Every row comes from one small tree of marks. The marks that hang from a mark follow it in brackets, in the order of their numbers. Every link used is in the known rows. Which tree was each row made from?
Known rows
J674[J460 J813]: [  5  -5 -12   5  -1  -5  26  -5  -9  -5   2   4   0   3   0  17   4  -2
  12  19   8   4   6  -3 -19  -9   3   3   1  -3  14 -11  -4 -31  -9  -5
  -2]
J687[J389 J878[J664[J375] J870 J909]]: [  3   4   0  -2   7  -5  -5  29  -4  -8  -9  -6  -1  -2  -2 -11   2   0
   5 -10 -12   3   6   0   4  -8   4  -5  -5  13  -9  -4   5   0   4   3
   3]
J687[J389]: [  6  -5  -6   2  -3  -2  23   8  -4  -3   0 -11   0   0  -4   1   2   1
   6   6  -6   4   7   0  -4 -11   3   1   6  -7   9  -2   0 -12  -4  -5
   1]
J664[J375 J449[J660[J692] J870[J878]]]: [ -4   5   3   8   3   2   2 -37   1   0   9   5  -1  -3   4  10 -11  -1
   0 -15  -2  -1  -2   2   7   8 -15   3  16 -10   9   1   2  12   0   1
  -4]
J674[J460[J878[J664]]]: [  3  -7  -5   6  -4  -3  -6   0 -10   2   9   5   3   5   4   6   4   1
   6  21  12  -2   1  -4  -5  -9   0   5 -13  -1   6  -1  -4 -10  -9  -3
   2]
J460[J878[J687 J909]]: [  3 -10 -13  -5 -11   0  -4   2  -1   5  -9   3   1   5   2  -1  -2  -1
 -10  16   5  -2  -9   0  -9 -12   6   4   2  -2 -13   3   1   3   2  -3
   0]
J878[J664[J375 J449] J870]: [ -3   1   5  -2   8  -4  16 -12   1  -2   8   3   0  -1   2  10   2   3
   5  -6   7   2   1  -2  12  14  -4  -1  -9   5   3   0  -4 -10  -7   4
   0]
J674[J340 J460[J878[J664[J449] J687]] J813]: [ -3  -4  -7   3   0  -2   1  10  -5  -1   0  20   2   6   7   9   8  -5
   7  11  13   4  11  -3 -10  14   4  -1 -11  -7   4  -9  -1 -16 -12   0
   0]
J687[J389 J878[J870]]: [  8   0   0   3   2  -3  13  18  -3   0  -4 -10   0  -4  -2  -4   6   1
  10   0 -13   5   3   1  -5  -8   3  -2   6   5   5 -13  10  -1  -3   0
   1]
J389[J687[J878[J664[J375 J449[J870]] J909]]]: [-2  9  3 -9  1 -1 -8  3  5 -6  6  3 -2 -2  5  0 -6 -3 -6 -9 -3  2 -6 -1
  7 11  2 -4 -1  4 -2 10 -1  3 -3 -3  1]
J449[J660]: [  2 -11  -2   3  -8   1  14 -20  -3  -1  -2  -3   1   3  -7   7   0   2
   3   9   7  -1  -1   2   0  -9  -5   7  10  -3   9   1  -3  -9   0  -1
  -2]
J449[J687[J878[J664 J909]]]: [  4  -4   0  -5  -7   1 -16  23   3   2 -11  -3   2  -1  -6 -10   3  -1
  -7   9  -2  -3  -6   1   0  -4   9   0  -5   0 -11   2   1   3   4  -1
   1]
J664[J375 J449]: [ -1   0  -1   1  -1  -4  25 -16  -5  -2   4   4   0   0   2  15  -4  -1
   3   1   6   3   1  -2   4   2  -7   2   5 -10  10   4  -6 -11 -10  -5
  -2]
J664[J375 J449[J687[J878] J870]]: [ -1   9  11   1   0   2  10 -12   1   2   4   1  -2  -5   2   8  -5  -6
  -3 -10  -6   5  -9   0   1   8  -7  -3   9  -2   5   4  -1   7  -6  -3
  -4]
J449[J660 J664[J375] J687[J878] J870]: [ -5   7  18   5   1   8  -4 -16  -2  -6  -2  -3  -4  -5 -10   3  -5  -2
   1 -14   1  -1  -7   2   0   0 -10  -2   8  11   8   7  -4  13   5   2
  -2]
J909[J878[J664[J375 J449[J660]] J687[J389] J870]]: [-10   4  17  -7   9   6  -2  -4  -9  -9  -3  -1  -1   3  -2 -17   2   3
   1 -13   2  -1   7   1  12  14  -1  -8  -2   0   6  -6   5  20   5   8
   0]
J460[J878[J664[J449[J660[J692[J295]]]] J870 J909]]: [ -1   1  -4   3  -2  -5 -18 -28  11  10   6   2   2   0   6  -7  -6   0
  -4  -4  11 -12  -3   3  11  14   1  13   1   4 -12  -8   8   9   2   9
   0]
J389[J687[J878]]: [  4  -7  -1   0  -7   0  13   9   1   3  -2  -5   2  -1  -1   2  -1   1
   1  12  -1   1  -4  -2 -10  -4   4   1  11  -4  10   2   1  -6  -6  -8
   0]
J909[J878[J687]]: [  2  -9  -3  -2  -5   2  17   9  -5   2 -10   0   3   4  -1  -4   3   5
  -2  16   2  -3  -4   0  -8  -6   4   1   4  -9   6  -2   1   4   0  -3
  -2]
J372[J340]: [  3 -11 -14   7  -5  -8  28  11   1   2  -8  -1   3   3  -9  12   3   0
   2   7  -5   6   0   0   0 -12  -3   7   3   3   4   1  -4 -21  -6  -1
  -2]
J674[J340 J460[J878[J664[J449[J870]]]] J813]: [ -1   3  -8   8   2  -5   3  -1  -1  -1  11  18   0   3  12  22   4  -7
  14   1   4   7   6  -2  -7  14  -1   0 -12   2   9  -7  -2 -20 -17   1
  -1]
J660[J878[J909]]: [  5  -5 -17   1  -9  -5   3  -1  -2   7  -4   0   2   2   4  -1  -3   2
  -1  14  -3   0  -3   0  -4 -16   0   4   3   4  -6   2  -1  -1   0  -6
  -1]
J449[J660[J692] J664 J687[J389 J878] J870]: [  0   7  13   6   3   9 -18   2   5  -5   3 -16  -1  -7 -14 -11  -3  -1
   2 -18 -13  -4   2   4   0   3  -1   0  11   0  10   0   6  22  11   4
   0]
J389[J687]: [  3  -9  -4  -5  -7   2  23  -4   5   1   4  -7   1   2   0   9  -1   3
   0  11   4   2  -5  -2  -8  -2   5   3   7  -5   9   5  -5 -16  -5  -6
   0]
J660[J449[J870] J692 J878[J664[J375] J687 J909]]: [ -2   5  -5  -4   6  -1 -17   3   8   8   8   2   1   0   4 -12  -3   8
 -12  -6  -6  -4  -1   2  10  -1  -5  -1  -4   5 -17  13  -1  14  15   0
   2]
J389[J687[J878[J664 J870 J909]]]: [ 3 -4 -3 -9  0 -1 -9 19  9 -1 -3 -4  1  0  0 -6  3  3 -2  6 -3 -1 -8  0
 -1  3 12 -1 -5 13 -9 -3  4 -4  2  3  3]
J664[J375 J449[J687[J389 J878] J870]]: [ -1  13  12   0   3   4   7   1  -2  -2   4  -7  -4  -6   0   0  -4  -7
  -1 -18 -15   7   0   0   1   6  -5  -8  11  -4   7   1   4  11  -3  -4
  -2]
J674[J340[J372] J460 J813]: [  3  -6 -17  10   0  -7  17  13  -2  -2  -5  16   2   5   9  28   5  -3
  14  20  -3   9   6  -2 -18 -13   1   7  -3  -5  13 -12  -8 -42  -9  -5
  -2]
J660[J449[J687]]: [  2  -5   1  -4  -4   2   6 -12   6  11   5  -7   1   0   0   3   3   3
  -5   8  -1   1  -4  -1   0  -2  -1   0   3 -13   1   5  -2  -5  -1  -2
  -2]
J660[J449[J664 J687 J870] J692]: [  1   5   2  -1   5   4  -6 -12  17   7  17 -10   0  -6  -4   6  -2   5
  -4  -9  -6  -4  -6   2   4   9  -1   2  -2  -7   3   8  -3   5   5   4
   0]
J460[J878[J664[J449[J660 J687[J389]]] J909]]: [ -4   0   7  -8  -7   7 -35  -9  -1   0  -1  -5  -1   3   0 -15  -3  -6
  -9  -6   0  -4   1   1   9   8   6  -3  -2  -9  -9   3   4  20   3   4
   1]
J687[J389 J878[J664[J375 J449[J660]] J870 J909]]: [ -4   8   9  -4   5  -1 -18   1  -6 -11  -4  -2  -2  -1  -2 -13  -1  -3
   3 -17  -7   1   7   1  16   5  -1  -4   0   6  -3  -6   7  13   4   7
   1]
J460[J878[J664 J687]]: [  1 -12   0  -1  -6   1  -1   8  -2   6  -2   3   3   4  -1  -4   5   3
  -5  15  14  -4  -4   0  -1  -2   5   2  -8   1  -5   4  -1   3  -2  -2
   3]

Write each row's tree
[  4  -7 -11  -2  -5  -3  -8  10   0   0  -5   2   2   2   1  -5   4   4
  -1  12   3  -4  -2   0   2 -10   7   0  -8  -4 -10   0   1  -3   0  -1
   2]
J870[J878[J664 J909]]
[  1   1   5   8  -3   5   7 -35  13  12   3  -9  -1  -5  -1  -4  -5   0
  -5  -6   2  -8  -9   3  -6   3  -6   6  22  -2   0  -4   4   8   8   3
  -5]
J449[J660[J692[J295]] J687 J870[J878]]
[ -6   8  13  -3   5   4   0  11  -8  -3  -1  -5  -1   0   1 -11  -2  -1
   0 -10  -3  -1   7  -2   8  10   1 -10  -3 -13   9   3  -1  12  -3  -2
   0]
J909[J878[J664[J375 J449[J687[J389]]]]]
[ -7   4  14  -3  -1   7   7 -24  -7  -6   2  -8  -3  -1  -4   0  -6  -5
  -2 -15  -1   3   6   0   4   6  -7  -4  13 -13  10   3  -3   5   2   0
  -3]
J664[J375 J449[J660 J687[J389]]]
[ -9  -3  13  -3   3   4  -9 -27  -4   1   3   9   0   4   1  -1  -1   1
  -4  -6  16  -2  -3   0  10  16  -6  -1  -5   9  -4   0   1  15   0   7
   0]
J460[J878[J664[J375 J449[J660]] J687 J870]]
[  5  -3 -11   7  -1  -4  -1  -5   3  18   9  -3   5  -1   6  -2  -3   8
   1   8  -8  -3   3   1   4  -7  -8   5   7 -11   4   3   2   4   1  -5
   0]
J660[J449 J692 J878]
[ -3  12  12  -2   1   8 -19  -1  -3 -13  -8 -10  -6  -5 -10 -10  -7  -6
  -2 -21 -12   0   0   2  -1  -6  -3  -5   8   9  -1   6   0  18  12   3
   0]
J449[J660 J664[J375] J687[J389 J878[J909]] J870]
[ -6  -1   5   8   3   0  -9 -20  -3  -1   4   7   3  -1   0   0  -6   3
   1  -8   7  -7   7   0  13   9 -11   2   5 -14   6   2   0  11   0   1
  -1]
J870[J878[J664[J375 J449[J660[J692]]]]]
[ -4   8   3   0   5   2   3 -15   0   5  11   1  -3  -1   2  -4   0   7
  -2  -5   2   1  -2  -1   3  -2 -13  -3  -3  10   1  12  -5  13   4  -1
   1]
J660[J449[J664[J375] J870] J878[J687]]
[ 4 -1  9  1 -3  3 -3 12  6  4  1 -5  1 -4 -6 -2  6  1 -1  1 -2  0 -9  2
  0  3  3 -2 -3  7  0  3  1  4  1  0  0]
J449[J687[J878[J664]] J870]
[ -2   3  -3  -7   5  -6   3  -8   3  -6   4   4  -1   1   3   6  -1   1
  -1  -7   2   1  -1  -1  12   8   2   0 -11   7  -9   0  -2  -8  -2   5
   0]
J878[J664[J375 J449] J870 J909]
[  0  -3   0   1   0  -4  -3 -10   2   8   9   5   2   1   8   6   3   2
   3   3   8   0  -5  -1   9  14   2   2 -12   4  -2  -5   3   3 -11   4
   1]
J460[J878[J664[J449] J870]]
[  2  -6 -13  13   0  -8  -6  23  -4   3  -4  21   4   7  14  21   6  -3
  13  21   1   4   7  -3 -13 -10   3   6 -15   2   6 -10  -6 -30 -11  -4
   2]
J674[J340[J372] J460[J878[J664]] J813]
[  0   6   8   4   3  -4   4  19 -10  -6   1  -2   0  -3  -1  -7   1  -2
   7  -7  -3   2  13  -2  11   2  -3  -6  -1  -7  10   0   2   4  -7  -5
   2]
J687[J389 J878[J664[J375 J449]]]
[  0   2   3  -3  -2   5   4 -24   6   7  10   0  -2  -3   5   7  -1  -3
  -5  -3  -3   3 -13   0  -1  10  -2  -4   5  -9   2  -1   3   9  -7   0
  -4]
J664[J449[J687 J870[J878]]]
[  2  -9  -6 -13   0   0   1  10   9  -3  -3  -1   1   3  -6  -6   8   5
  -7   8   5  -2  -6   2   2   0  12   2 -12  12 -18  -3   0  -6   7   8
   2]
J878[J664 J687 J870 J909]
[ -1  11   5  -7   5   1  -6   7  -2  -3  -5  -6  -3  -5   2  -7  -4  -7
  -4 -17 -17   5  -2  -1   1   5   3  -7   6   1  -7  -6   8  10   2   2
  -2]
J664[J375 J449[J687[J389 J878[J870 J909]]]]
[ -4   9  12   8   3   5  14 -35  11   0   6 -10  -4  -8  -9   4 -10   0
  -1 -19  10  -9  -3   3  -1   9 -10   8  14   7   5   7  -7   1  10   4
  -2]
J449[J660[J692[J295]] J664[J375] J687 J870]
[  0  14   5  -6   1   2  -6   5   0  -5   0  -6  -5  -5   1  -5  -7  -9
  -7 -19 -18   6  -3   1   1   2   0  -7   9  -3  -3   3   5  13   1  -2
  -2]
J664[J375 J449[J687[J389 J878[J909]] J870]]
[ -3  13  -3  -1   7   2 -22 -11  10   8   9  -4  -2  -5   3  -2 -11   4
  -8 -16 -12  -4  -5   1   5   1  -8   0   0   3 -10  15  -4  17  12   1
   0]
J660[J449[J664[J375] J687 J870] J692 J878[J909]]
[  0   2   1   1  -3   4 -16 -21  17   8   1  -6  -1  -3  -2 -13  -4   0
 -10  -6   4 -12  -8   4   2   5   2   5   8   3 -15  -1   4  11  14   7
  -2]
J449[J660[J692[J295]] J687 J870[J878[J664 J909]]]
[ -1   4   7  -5   1   7 -24   6   0  -7  -9 -12  -3  -4 -11 -16   1  -2
   1 -12 -11  -2  -1   3  -1  -3   6  -3   2  10  -6  -8   8  17  11   9
   0]
J449[J660 J664 J687[J389 J878[J870 J909]]]
[  2  -8  -5   2  -1  -1   1   7 -11   0  -1  11   2   7   1   4   8  -1
   5  22  19  -1   4  -3 -17  -1   9   0 -11   2   1  -8  -2 -13  -6  -3
   2]
J674[J460[J878[J664 J687]] J813]
[ -1  -4   6  -4   3   2  19  20  -7  -9  -4  -7  -1   2  -8 -10   6   3
   0  -1   4   1  11   0   2  -5   3  -6  -3  -2   1   6  -4  -6   4  -3
   4]
J878[J664[J375] J687[J389]]
[ -2   0  -7  12  11  -8  -2  13  -5   0  -4  23   1   5  17  28   3  -2
  15   6   1   7   5  -4 -12  -5  -2   3 -16  16   2 -13  -7 -32  -9   1
   1]
J674[J340[J372] J460[J878[J664[J375] J870]] J813]
[  1   3  -5   7   1  -2   6 -10   8  19   9  -5   3  -3   1 -18   1  10
  -2   7  10 -11   5   2   1   1  -5   7   5  -4   1   2   2  11   6  -3
   1]
J660[J449[J664] J692[J295] J878[J687]]
[ -1   0 -17   8   2 -10 -14  24  -7  -4 -11  25   1   8  16  22  -1  -6
   8  12   0   5   7  -4 -13 -14   0   4 -15   5  -4  -3  -9 -29  -5  -4
   2]
J674[J340[J372] J460[J878[J664[J375] J909]] J813]
[ -1  -3   3  -8  -1   3   9  10   0  -5   6  -5   1   2  -6 -13   9   2
  -3   3   5   1   9   0   9   9   8  -4  -7 -13   3  -1   2   1  -2  -1
   2]
J878[J664[J449] J687[J389]]
[ -5   3  15   2  -4   5  -3 -21  -6   1  -5   2   0  -2  -3   2  -7  -6
  -3  -6   3   0  -3   0   3   6 -11  -1  15  -9   9   2  -1  12  -1  -2
  -5]
J664[J375 J449[J660 J687[J878]]]
[ -1  -6  -4  -8  -2  -1   7  12  -1  -7  -7   3   0   4  -6  -4   2   3
  -8   6   9  -2   0   0   2  -6   4   0  -7   2 -13   9  -7  -8   7  -1
   2]
J878[J664[J375] J687 J909]
[  2  -4 -16  12   4  -7   3   8  -1   6  -4  19   2   5  18  29   3  -4
  15  16  -5   9   0  -3 -21  -9   1   6  -7   9   6 -19  -1 -31 -11   1
  -2]
J674[J340[J372] J460[J878[J870]] J813]
[ -1  -1   0 -12   8   0   6  20   0 -11  -5  -7  -3   1  -6 -11   5   3
  -4  -7  -3   2   5   1   4  -3   9  -6  -9  12 -16   0   1  -4  11   6
   4]
J878[J664[J375] J687[J389] J870 J909]
[  3  -7  -3  -2  -2   4  12  10  -6   0  -6  -6   0   2  -3 -13   6   2
  -1   9  -2   2   5   0  -9 -11   5  -6   7 -11   1  -4   7   5   0  -4
   1]
J870[J878[J687[J389]]]
[  0  10   4  -2   1   2  -7   5   2  -6  -5  -2  -4  -6  -5   3  -5  -3
  -4 -11  -5   0 -10   1  -4  -4  -2  -2   0  10  -6   9  -3   8   4   0
  -1]
J449[J664[J375] J687[J878[J909]] J870]
[  2 -11  -9  -7  -9  -1 -13  12   0   3  -7   4   2   6   0  -7   3   1
 -10  16  11  -5  -6   0  -1  -6  10   2 -10   2 -16   5   0   4   3  -1
   3]
J460[J878[J664 J687 J909]]
[  7  -2  -6  -1  -4  -4 -10  37  -4  -5  -9  -7   1  -1  -5 -16   5   0
   2   6  -9  -1   7   1   3 -13   9  -2  -4  -1  -4  -2   5   1   2  -3
   4]
J687[J389 J878[J664 J909]]
